Each row was made from one small tree. The marks that hang from a mark follow it in brackets, in the order of their numbers. Every link used is in the known rows. Write each row's tree.
In the rows, zero is written as 128.
Known rows
K697{K48{K329 K861}}: [115 167 144 133  95 157 171  75 119 131 109 184 132 119 230 110 132  92
 137 116 164 116 136 134  63 105 116 124 132 155 104 120  81 175 140 144
 149 111 147 135 144 137 133 156 155 126 168 116  81 143 122]
K348{K436}: [125 144 142 140 120 123 210 140 121 129 105 147 151 134 132 155 135 100
 155 111 144  85 135 162 127 119 135 132 132 153 141 132 113 132 158 137
  98 105 120 111 151 115 121 167 141 145 118 172 127 117 133]
K48{K101 K329 K861{K348}}: [103 182 149 123 121 188 156  96 104 161 150 177 169 101 187 100 135 111
 128 121 113  97 133 111  97 116 118 132 141 130 105  98 105 156 107 128
 117 100 136 137 147 116 153 116 147 145 151 112  82 120 105]
K861{K348}: [128 138 133 143 111 123 179 161 106 164 114 150 155 128 140 149 145 104
 153 109 137 115 143 113 142 142 135 144 129 132  91 140 137 132 152 132
 108 105  98 117 158  58 135 148 159 138 135 141 112 131 139]
K436{K348}: [124 133 139 135 112 117 192 128 118 142  55 140 116  91 146 147 139 111
 176 129 141 102 135 111 121 108 110 148 123 167  98 129 116 153 110 150
 106 107 137 124 150 139 123 156 151 153 154 143 141 140 149]
K861{K48}: [143 141 151 136 102 112 187 102 114 111  95 165  85 136 136 153 139  89
 149 105 139  95 148 110 125 126 128 130 126 138 101 127 117 144 154 149
  85  87 127 121 165 138 118 152 108 147 137 163  99 140 133]
K560{K48{K329 K861} K175}: [110 151 164 145 141 181 174  85 106 143 104 167 165 108 226 100 154 115
 161 142  91  99 155 125  63 105 120 131 139 154  88 124 123 180  98 140
 101 120 146 136 154  97 113 135 120 147 139  91  84 131 114]
K697{K48{K101 K861}}: [118 178 145 129 102 165 164  92 122 113 174 168 131 120 180 116 130  98
 142 110 156  99 134  50  91 108 102 121 131 143 126 112  63 162 140 143
 148 104 155 130 144 185 120 130 144 124 168 102  98 144 107]
K436{K348{K329}}: [130 126 122 136 118 122 198 145 105 139  59 103 111 116 143 159 137 114
 175 150 129  91 133 185 123 130 111 153 121 164  76 145 112 155 103 145
 107 116 135 122 151 143 127 171 161 154 165 150 150 142 136]
K329{K48{K101 K861{K348{K436}}}}: [101 151 131 125 131 191 169 107 121 166 155 144 200 102 153 145 114 119
 145  62 165 109 125 132 137 122 127 139 136 129 133  95  93 138 145 116
 123  91 112 130 113 110 143 144  99 133  98 139  94 103  97]
K329{K48{K101 K861{K348}}}: [108 153 136 122 131 186 150  97 115 165 159 158 168 104 157 130 121 110
 133  77 157 133 134  77 132 126 127 137 135 123  95 102  93 142 136 125
 136  90 125 138 122 104 142 129 108 127 131 103  85 115 104]
K48{K329 K861{K348}}: [106 148 126 130 113 163 162 104 108 185 111 169 159 104 211 122 129 100
 136 122 120 122 138 150 109 128 126 139 137 135  84 117 109 155 119 133
 109 108 127 132 152  80 151 146 155 149 144 124  85 127 128]
K560{K175}: [115 144 161 140 121 136 193 135 113 130  96 139 130 176 146 138 155  94
 175 116 121 109 155  95  68 115 133 135 130 153 103 146 143 139 143 148
 104 113 113 116 161  95 109 138 146 140 124 148 122 140 136]
K140{K436}: [126 143 166 140 113 110 186 144 118 130 115 146 160 110 133 148 132 122
 162 116 144 140 129 146 148 119 127 132 125 117 103 112 109 141 152 149
 115 103 140 126 157 124 121 147 147 148 131 141 116 140 141]
K140{K423 K436{K348{K329{K48}}}}: [123 121 164 138 122 124 204 125  88 149  53  80 134  33 152 174  98 133
 189 116 153 149 107 236 162 131  99 153 102 123  85  94  93 154 114 139
 135  99 167 142 105 146 137 178 119 141 130 136 131 131 129]
K48{K101{K175} K861{K348{K436}}}: [127 151 102 130 109 155 140 133 122 158 160 143 182 117 125 126 122 125
 167 106 140  85 128 107 140 124 124 134 142 143 139 101 100 134 133 119
 130 109 111 116 155  89 144 124 142 127 119 157  74 119 116]
K140{K423 K436{K348}}: [121 126 165 138 106 115 186 135  88 152  67 111 128  24 160 158 120 126
 191 138 138 130 111 152 157 114  85 148 102 136 113  84  99 155 101 151
 111 106 181 133 141 150 124 153 153 154 125 142 131 141 151]
K436{K348{K861}}: [145 125 143 137 113  87 177 163 128  98  67 130 117 106 142 144 136 122
 139 138 149 115 142 100 117 105 110 152 116 152  83 138 156 152  86 152
 134 114 130 119 148 123 125 151 181 157 155 161 149 122 142]
K348{K329 K861}: [169 131 123 142 122  80 188 175 118  87 111 114 111 160 117 151 133 122
 118 147 122 111 145 174 129 135 131 139 127 130  67 163 148 139 122 148
 128 126 110 118 157 103 128 166 174 151 164 166 148 126 123]
K329{K48{K861{K348}}}: [118 122 120 130 126 162 161 105 108 183 113 154 163 109 186 151 115 102
 143  76 168 152 135 111 140 136 134 143 128 127  79 121  89 140 149 128
 124  94 113 130 122  71 137 154 114 131 124 117  85 114 132]
K329{K48{K101{K175} K861{K348}}}: [135 158 109 131 122 150 121 104 122 155 146 150 165 112 122 120 111 119
 157  78 170 123 136  60 129 130 127 146 147 127  86 103  91 135 145 123
 166  90 117 136 129  74 147 118 105 113 143 111  55 123 110]
K329{K48}: [134 144 142 136 126 116 188 110 120 122  88 155 140 124 135 147 128  93
 147  82 171 133 144 115 115 117 140 139 132 142  86 129 112 139 178 143
 133  90 127 127 128 102 126 163 106 128 137 127 112 117 130]
K697{K48{K101 K861{K348}}}: [108 169 134 132  99 172 159 117 113 156 178 156 155 123 181 122 130 111
 143  99 162 111 136  57 117 128 106 130 130 129 122 114  89 156 143 130
 149 107 125 124 140 122 132 122 163 118 156  99  98 143 102]
K436{K348{K329 K861}}: [156 119 123 143 118  89 189 172 121  96  70  97 105 124 131 158 128 136
 141 155 138 111 137 177 127 126 108 155 117 149  63 155 152 157  78 147
 131 123 119 115 148 124 130 165 184 162 169 168 163 126 132]
K423{K140{K436}}: [120 168 173 136 113 110 203 125 142 138 135 147 187 108  93 124 138 112
 147 108 134 138 134 148 149 114 135 131 129 108 119  87  93 128 126 153
  89  90 139 162 160 117 124 143 153 144 142 138 108 113 146]
K436{K348{K329{K48{K101}} K861}}: [148 153 149 134 133 118 188 145 127  75  97  90 130 106 105 145 119 148
 129 122 151 113 133 146 109 109 115 155 121 135  72 129 140 153  86 143
 163 103 123 133 113 149 136 148 143 141 165 144 155 111  98]
K101{K175}: [158 144 109 139 110  79 152 139 124 121  90 147 124 140 105 131 140  99
 169 118 150 101 147  96 113 119 138 130 142 153  89 140 117 131 163 141
 137 110 125 120 175  84 130 139 141 125 159 148  87 137 149]
K436{K348{K329{K48}}}: [126 125 127 135 125 125 203 126 116 134  44 101 126 106 144 167 122 120
 171 108 161 117 130 193 116 126 122 158 118 150  67 137 104 154 127 143
 130 106 127 129 120 128 136 178 126 139 156 143 143 128 125]
K861{K48{K101{K175}} K348{K436}}: [143 158 131 140 101 115 162 142 118 123 139 144 142 126  84 151 131 125
 179  93 150  62 140 119 140 137 129 140 141 136 139 109 136 122 150 117
 111  82  89 114 165  80 142 126 114 131 102 194  80 119 105]
K697{K48{K329 K861{K348{K436}}}}: [100 149 137 142  91 169 187 113 110 167 117 173 185 109 232 141 125 108
 152  97 167 107 127 195  96 124 117 132 126 144 139 111  98 165 145 122
 131 108 106 120 130  75 146 166 164 126 123 148  94 121 113]
K861{K48 K348}: [138 126 145 139 101 116 182 133 105 147 108 156 105 130 141 163 142 105
 157 101 144 107 147 115 148 148 130 139 124 120  95 124 134 135 159 138
  78  91  95 117 164  80 133 148 125 146 120 166  99 135 124]

Write each row's tree
[149 189 125 143 137 144 138  81 122 116 144 172 166  64 154  75 138 119
 154 149 111  69 139  91  93  96 113 125 157 154 100 104  93 174 107 135
 146 113 169 144 168 125 139 110 115 133 180  82  56 128  99]  K560{K48{K101{K175} K329 K861}}
[143 151  87 130 120 149 131 140 107 154 165 119 142 137 117 124 121 122
 159 137 122  92 132 130 141 150 116 135 148 132  82 127  95 136 113 122
 138 116 115 125 166  91 149 127 155 129 165 127  78 143 110]  K48{K101{K175} K861{K348{K329}}}
[142 116 174 141 110  85 173 170 133 102  83 116 154  81 131 152 123 151
 155 132 156 146 124 141 150 108 108 152 107 127  89 113 147 157  80 153
 143 110 136 126 151 132 128 147 183 160 137 160 148 121 143]  K140{K436{K348{K861}}}
[122 123 121 145 125 138 214 163 107 166  96 104 186 135 131 185 119 125
 161  81 161 112 132 252 152 151 145 154 126 128 102 141 129 124 171 118
 112 102  77 115 116  43 146 187 116 129 103 171 130 103 111]  K861{K348{K329{K48} K436}}
[158 140 164 131 112 111 190 137 119  59 105 104  69 118 104 152 132 145
 133 148 124  77 138 142 119 121 105 144 115 136  87 128 147 158  65 146
 113  99 129 124 151 185 130 142 142 167 163 182 154 132  99]  K436{K348{K329 K861{K48{K101}}}}
[160 164 150 129 138 110 185 144 130  64 138 116 133 146  96 140 121 131
 109 115 145 114 139 147 112 121 140 138 124 118  74 139 140 138 137 135
 161 101 118 137 121 122 133 143 130 135 160 141 135 108  94]  K348{K329{K48{K101}} K861}
[118 169 142 118 137 177 160  68 123 125 147 160 142 110 146 123 117 103
 125  91 156 118 133  70 104 103 120 128 136 130 108 101  70 153 144 136
 136  90 153 144 119 167 125 132  87 135 143 104  85 118 106]  K329{K48{K101 K861}}
[ 96 176 149 126 122 200 174 103 115 165 155 172 200  95 183 122 133 121
 135 113 110  82 122 166  95 113 124 131 139 143 142  90 105 152 113 118
 107 104 126 129 138 114 153 136 142 152 123 146  93 105 100]  K48{K101 K329 K861{K348{K436}}}
[170 159 159 134 115 110 188 142 117  49 147 126  75 156 100 147 131 126
 108 140 116  78 146 137 122 131 124 128 133 120  90 132 151 144 117 142
 116  98 118 129 159 164 128 135 129 160 156 184 135 123  90]  K348{K329 K861{K48{K101}}}
[140 174 189 128 109 116 175  97 127  62  80 156  93  90 147 117 139 131
 125 138 126  78 137 109  69  90 107 145 120 142 101  98 157 174  63 145
 125  88 144 139 145 177 139 118 139 169 154 171 122 119  99]  K436{K348{K861{K48{K101 K329}}}}
[151 112 156 142 112  87 190 176  97 110  78  74 113  56 145 166 110 152
 160 164 132 137 109 221 170 129  87 152  96 122  86 112 134 152  69 152
 137 121 161 131 139 140 132 164 180 165 144 164 154 127 137]  K140{K423 K436{K348{K329 K861}}}
[120 159 147 132 137 148 195 116 118 117  80 101 128 103 117 145 125 131
 165 109 143  96 129 156 106 115 116 150 128 146  85 119 103 156 113 136
 141  95 139 137 115 157 133 149 118 137 167 123 138 126 105]  K436{K348{K329{K48{K101}}}}
[118 160 119 134  99 175 172 136 100 149 185 126 143 134 176 131 125 119
 144 119 152 107 129 133 127 150 105 130 132 129 101 122  84 156 131 126
 143 115 114 126 140 122 136 141 165 120 166 103 106 151  95]  K697{K48{K101 K861{K348{K329}}}}
[184 166 124 135 130  81 151 149 136  51 124 107 134 151  64 132 116 135
 133 111 167 116 141 137 107 121 138 138 147 128  61 141 140 130 139 131
 194 103 112 132 142  93 142 138 134 121 170 147 105 104  98]  K348{K329{K48{K101{K175}}} K861}
[121 120 111 129 134 166 198 104 114 142 110 121 155 137 164 171 107 106
 145  91 154 112 121 233 134 132 131 140 136 140 103 126  71 143 146 129
 112 104 125 129 117 135 132 191  99 135 120 159 112 108 112]  K348{K329{K48{K861}} K436}
[128 203 123 133  96 143 129  77 133 108 137 174 141 116 175  88 132 102
 153 120 169  92 133  77  40  97 107 122 147 155 111 104  70 172 139 135
 189 109 155 142 150 135 140 113 146 108 184 109  52 144 105]  K697{K48{K101{K175} K329 K861}}
[107 200 157 130 103 178 171  66 124 115 153 185 141 111 206  92 132  96
 132 121 146  93 128  97  50  93 105 118 136 147 122 102  71 178 133 137
 155 102 160 142 141 174 132 127 148 124 175 104  83 138  98]  K697{K48{K101 K329 K861}}
[175 122 131 137 110  83 193 148 113  67 107 125  66 162 118 164 132 114
 115 134 129 104 146 175 140 139 130 135 122 122  71 151 148 141 121 146
 107 107 110 123 164 130 127 167 137 160 147 192 131 126 114]  K348{K329 K861{K48}}
[157 113 157 134 101  81 175 130 124  78  61 139  75 101 143 157 135 121
 145 128 148 105 141 101 130 109 110 156 109 140  87 129 153 158  87 154
 111  96 123 123 150 149 125 152 147 166 140 190 137 125 136]  K436{K348{K861{K48}}}
[121 165 176 155 144 149 197 118 108 130  86 158 171 117 183 107 166 115
 171 141  91  89 165 137  54 102 130 139 130 154  92 133 160 165 129 143
 105 117 122 127 165  70 114 131 133 140 138 108 107 128 115]  K560{K48{K329} K175}
[117 153 119 128 127 185 166 135 100 161 175 126 144 133 154 134 124 123
 136 129 106  96 130 142 151 146 114 128 138 125  92 118  96 140 113 132
 107 114 123 127 151 126 143 137 150 144 155 118 108 137 106]  K48{K101 K861{K348{K329}}}
[123 172 181 155 148 157 197 135 112 114 150 142 164 129 123 107 164 126
 174 135  90  77 163  54  84 104 120 130 137 152 116 130 156 157 127 146
 109 115 126 121 164 116  99 105 123 136 135  91 124 133  99]  K560{K48{K101} K175}
[140 168 114 121 126 139 128  78 132 117 132 156 142 112 119 116 115 105
 150  88 167 115 134  54  95 106 124 131 150 141  87 107  70 143 148 132
 166  87 149 141 132 135 133 125  92 117 153 109  57 120 115]  K329{K48{K101{K175} K861}}
[131 144 180 137 108  83 195 155 150 111  99 120 175  78  94 129 125 145
 143 126 151 148 130 137 148  99 121 155 109 106 106  92 135 146  62 154
 112 101 140 164 143 123 132 142 198 163 147 160 138  97 145]  K423{K140{K436{K348{K861}}}}
[161 109 140 135 104  85 195 147 116  79  61 108  64 128 136 170 130 132
 138 144 139 100 145 177 139 131 111 152 110 137  68 143 149 160  80 152
 105 108 117 121 153 156 126 165 148 167 154 194 153 128 123]  K436{K348{K329 K861{K48}}}
[161 158 110 138 108 113 157 150 105 119 136 116 101 148  75 145 128 129
 167 122 130  74 142 138 139 159 129 139 139 121  83 125 130 130 137 126
 114  95  96 122 169  85 149 125 123 134 151 167  85 147 101]  K861{K48{K101{K175}} K348{K329}}
[147 159  99 125 131 144 138  92 124 110 135 124 131 130 106 126 110 114
 150 104 156 103 127 130 107 129 126 131 150 136  71 121  69 143 143 129
 163 100 140 142 135 138 140 135  98 119 169 115  74 126 105]  K348{K329{K48{K101{K175} K861}}}
[127 121 100 141  94 150 175 143 101 164 141 122 139 140 204 152 122 108
 151 116 162 123 136 166 137 164 117 135 125 131  86 142  90 155 143 130
 134 117 105 116 141  90 138 166 176 120 162 121 111 148 113]  K697{K48{K861{K348{K329}}}}
[133 174 142 130 139 143 192 120 120 108 127 125 136 135 105 140 125 112
 137 104 143  99 136 156 108 124 137 134 134 132  85 127 103 140 154 137
 139  94 130 133 126 142 132 146 102 132 158 126 121 126  98]  K348{K329{K48{K101}}}
[151 205 153 129 104 110 154  80 132  83 107 182 100 122 109 106 139 108
 156 119 129  66 143 104  64 105 131 124 147 142 104 102 119 148 143 137
 128  83 139 136 166 134 142 112 101 135 160 160  55 130 106]  K861{K48{K101{K175} K329}}
[164 129 132 136 133  90 186 155 120  79  95 114 135 154 120 157 119 122
 113 110 161 133 140 180 125 129 141 146 127 125  55 154 142 138 145 141
 150 108 106 133 130  94 130 170 139 133 152 155 134 108 114]  K348{K329{K48} K861}
[129 123 146 142 111 119 208 147  84 153  68  80 115  42 146 169 117 132
 188 154 126 126 103 227 172 133  89 150 103 134  94 101  95 153  92 148
 108 111 169 132 147 154 129 169 155 161 142 144 140 150 142]  K140{K423 K436{K348{K329}}}
[129 123 117 148 115 137 210 186  97 164 116 106 171 144 127 177 134 123
 161 118 129  85 131 238 157 156 137 144 129 137 114 146 135 127 153 124
  93 119  83 106 151  60 141 179 160 145 115 180 138 121 119]  K861{K348{K329 K436}}
[142 183 184 129 116 122 193 111 133  50 126 172 128 124 127 128 138 128
 106 122 124  66 135 164  80  94 130 128 127 139 144 105 154 154 111 134
 113  86 126 129 147 150 137 138 122 158 119 203 113  93  90]  K348{K436 K861{K48{K101 K329}}}
[160 151 153 135 118 118 207 148 123  45 146 118 105 154  89 158 130 137
 122 130 121  57 135 194 131 128 127 128 129 128 127 130 147 137 122 133
 101  97 113 119 150 162 126 156 124 157 121 213 146 110  84]  K348{K329 K436 K861{K48{K101}}}
[126 181 116 125 113 155 119 102 117 155 143 163 165 105 152  93 131 117
 151 125 126 102 129 100  88 118 127 130 145 139  93  97 109 148 114 124
 149 105 134 136 158  85 158 105 144 128 160 121  49 133 114]  K48{K101{K175} K329 K861{K348}}
[118 157 145 141 136 164 214 155 111 144 137 108 195 127 105 164 123 134
 154  83 149  92 126 215 142 142 138 143 133 129 117 121 128 126 160 112
 127  93  89 121 114  84 147 160 114 126 113 154 124  99  90]  K861{K348{K329{K48{K101}} K436}}
[158 176 134 127 105  96 149 105 127  83 126 158  85 136  81 130 135 102
 166 115 140  71 148  59 105 114 122 124 147 140 104 111 110 138 151 140
 123  84 134 124 177 139 126 113 103 133 150 160  75 139 117]  K861{K48{K101{K175}}}
[149 149 103 149 131 141 128 133 114 154 171 151 176  77 129 103 134 132
 168 131 123  91 145  52 162 125 116 133 150 143  96 112 116 151 119 128
 136 116 129 126 168  72 137 107 134 124 157  78  67 137 112]  K560{K48{K101{K175} K861{K348}}}
[139 137 168 139 112  86 207 170 137 112  97  86 166  94  87 138 122 154
 141 141 136 138 128 211 160 122 121 153 113 102  87 102 126 146  54 153
 108 110 132 159 147 126 134 157 199 165 157 169 154 108 133]  K423{K140{K436{K348{K329 K861}}}}
[134 113 117 152 132 154 169 133 104 182 146 153 173  78 188 132 133 115
 153 126 116 109 145 100 177 134 117 146 135 133  88 126 114 159 126 136
  93 117 122 124 159  70 127 142 141 141 139  86  95 129 126]  K560{K48{K861{K348}}}
